In the rows, 128 means zero.
Known rows, with every step that occurs:
beku gafef melu: [103 145 134 112 125  88 129 125 127 109 134 124 127 126  84 154 144 128
 124 141 115 128 105 144]
bifan melu devize: [138 126 147 129  92 154 130 109 165 118  77 140  80 114  95 115 117 144
 128   4  77 105 120 123]
zitur beku: [135 125 126 107 128  67 129 110 127 169 132 120 127 124 129 125 121 144
 121 173 132 129 126 110]
melu gafef: [139 153 150 145  84  97 133 148 130 123  99 127  94 119 107  70 138 129
 143 137 109 136  98  91]
fedezep beku vosodo melu zitur: [137 102 139 140 139 121 133 138 116 111 133 108 172 137 147 118 131 124
 130 160 140 133 168 137]
melu zitur beku vosodo: [135 121 129 132 133 136 129 146 125 134 136 135 124 133 191  97 107 126
 127 189 182 129 134 128]
bifan melu zitur beku: [132 125 162 140 110 132 124 112 153 113  88 132  98 135 152 111 103 130
 120  88 131 123 130  87]
beku rame melu: [101 148 146 128 112 136 125 111 102 139 154 139 151 121  87 165 144 129
 128 102 104 124 111 142]
vosodo beku gafef melu: [102 133 149 126 148 113 136 123 121 142 115 106 156 129  85 208 133 131
 110 123 119 125 137 136]
rame melu devize: [115 145 104 106  99 177 133 121 136 140 149 170 119 102  84 169 140 139
 144  35  85  87 119 170]
zitur beku rame melu vosodo: [107 133 123 121 128 129 129 111  99 183 181 136 149 135 134 156 126 121
 121 142 143 134 131 123]
rame melu pize: [115 151 122 123  95 160 137 115 108 132 117 161 109 109  66 150 154 128
 143  69  97  87 111 150]
pize melu vosodo beku: [148 128  94 140 122 153 132 151 155 106  84 122  90 121  70 118 113 132
 134 121  88 148 126 109]
gafef melu vosodo beku rame: [107 141 115 122 135 180 134 151 141 108 136 147 108 128  74 168 130 118
 135 111 114 140 120 150]
vosodo melu zitur: [139 131 103 133 126 143 108 145 156  93 120 114 152 130 141 111 134 125
 130  63 113 151 122 143]
vosodo beku fedezep: [124 109 157 132 152 114 142 117 125 149 104 105 158 118 111 157 123 141
 117 148 128 106 154 121]
gafef melu: [122 146 127 100 126 117 130 129 145  94 111 151  92 113  66 151 139 140
 141 144  92 121 105 145]
zitur beku gafef: [118 127 130 112 131  56 129 107 112 175 150 108 147 133 138 137 126 133
 111 174 147 133 127 113]
gafef melu zitur beku fedezep: [120 136 123 113 148 150 132 135 127 105 134 164 101 127 143 135 119 121
 139 183 145 119 128 139]
zitur beku vosodo: [132 108 138 111 136  89 137 112 109 174 149 120 130 132 154 127 124 137
 123 207 161 120 137 122]
vosodo beku fedezep melu: [127 104 151 133 161 120 134 112 127 142 117 103 162 127 130 160 129 135
 115 125 132 109 156 124]
zitur beku rame: [123 129 137 120 134  85 127 105 100 182 147 118 145 132 136 133 123 134
 115 170 137 140 127 115]
rame melu: [110 145 128 107 102 125 129 114 135 125 144 151 132 110  76 173 146 140
 139  96  95  99 114 139]

Rows:
[135 120 104 133 131 145 115 144 167 109 143 110 132 137 129 126 134 124
 124  56 128 147 124 135]  fedezep melu vosodo beku
[142 116 118 130 142 130 112 131 138 114 150 125 130 143 199 107 127 123
 125 128 167 137 129 134]  fedezep melu zitur beku vosodo
[140 106 134 132 146 121 125 123 138  97 137 129 135 127 177  74 129 126
 132 146 153 110 135 129]  beku fedezep melu zitur
[123 114 114 139 128 162 139 157 156 128 135 117 135 125 109 112 117 123
 126 108 141 132 139 128]  melu vosodo beku fedezep
[155 124 107 138 138 133 130 133 127 109  90 139  92 124 142  89 103 131
 136 192 122 133 133 101]  pize melu zitur beku fedezep
[135 126 114 130 140 114 108 129 140 115 152 119 138 143 191 111 127 121
 119 111 160 143 124 129]  fedezep melu zitur beku gafef
[137 133 121 130 128 121 123 143 136 130 125 135 122 127 175  96 105 131
 126 165 162 135 127 119]  melu zitur beku
[139 113 146 137 132 107 131 118 126 113 136 126 125 128 161  68 141 123
 137 147 139 112 128 110]  beku fedezep melu gafef
[101 135 157 137 139 148 133 113 103 164 129 115 173 126  87 217 133 132
 114  95 112 121 141 135]  vosodo beku rame melu
[113 126 131 129 131  93 137 138 121 110 140 117 157 133  97 137 132 120
 126 155 122 138 150 130]  fedezep beku gafef melu vosodo
[136 115 141 137 117 139 131 139 118 121 137 112 133 137 142 105 151 119
 137 133 134 133 125 137]  beku vosodo melu gafef
[162 133  87 125 113 150 132 134 147 114  71 145  69 102  72 101 118 148
 142  91  58 123 115 138]  pize melu devize
[145 134 104 134 115 143 120 127 127 116  91 113 131 124  91 104 157 123
 132  33  86 134 114 151]  vosodo melu pize
[157 147 123 146 100 113 133 140 130 104  66 132  66 117  82  80 127 133
 146 157  75 142 104  83]  pize melu gafef
[133 111 132 123 134 112 132 117 101 174 158 114 140 143 171 124 133 122
 125 173 157 133 140 118]  zitur beku vosodo melu gafef
[144 125 113 128 139 120 108 130 146 112 144 125 129 139 187 106 125 126
 124 110 153 141 124 128]  fedezep melu zitur beku
[150 134 108 142 133 138 125 135 122 114  92 137  95 128 132 103 104 129
 132 174 115 147 125 104]  pize melu zitur beku rame
[126 127 168 147 113 140 123 110 140 118  97 132 106 139 155 116 104 125
 117  87 134 129 130  90]  bifan melu zitur beku rame
[135 103 129 111 153  82 129  97 115 164 156 122 142 132 175 109 125 131
 121 183 156 115 145 111]  zitur beku fedezep melu
[138 100 143 133 137 103 135 129 116 119 131 103 173 135 127 127 138 129
 130 159 126 131 166 136]  fedezep beku vosodo melu
[120 136 124 112 144 158 132 141 125 106 137 162  96 130 142 145 122 121
 139 184 149 124 125 147]  gafef melu zitur beku vosodo
[136 109 130 133 132 154 126 144 130 106 139 116 143 136 159 111 138 123
 132 131 150 131 131 156]  beku vosodo melu zitur
[138 127 101 129 137 138 109 136 143 119 136 114 158 138 163 120 128 121
 125  84 128 152 132 136]  vosodo melu zitur beku
[117 129 116 146 121 169 132 160 147 136 137 112 140 129  95 130 120 121
 121  83 131 152 127 133]  melu vosodo beku rame
[102 150 143 138 115 160 123 125 103 128 155 146 150 125 116 154 135 122
 129 105 123 127 114 144]  beku rame melu zitur
[145 139 133 138 108 104 115 133 142 108 125 119 108 133 140  87 148 125
 136  92 116 142 103 108]  fedezep melu gafef
[100 145 121 120 118 149 127 122 116 137 171 156 146 128 144 172 128 120
 131 121 146 108 129 136]  rame melu zitur beku gafef
[105 136 145 134 145 131 140 124 107 146 102 110 144 129  80 196 137 125
 113 108 119 119 136 141]  vosodo beku gafef melu pize
[125 134 123 133 131 113 123 142 127 135 138 127 136 134 180 103 108 123
 119 167 172 137 127 121]  melu zitur beku gafef
[115 146 124 117 143 157 127 138 120 110 137 161 104 130 132 149 121 120
 135 166 138 133 120 143]  gafef melu zitur beku rame
[136 108 124 120 139 120 134 112  96 174 145 117 137 139 158 125 136 123
 123 159 154 124 142 136]  zitur beku vosodo melu pize
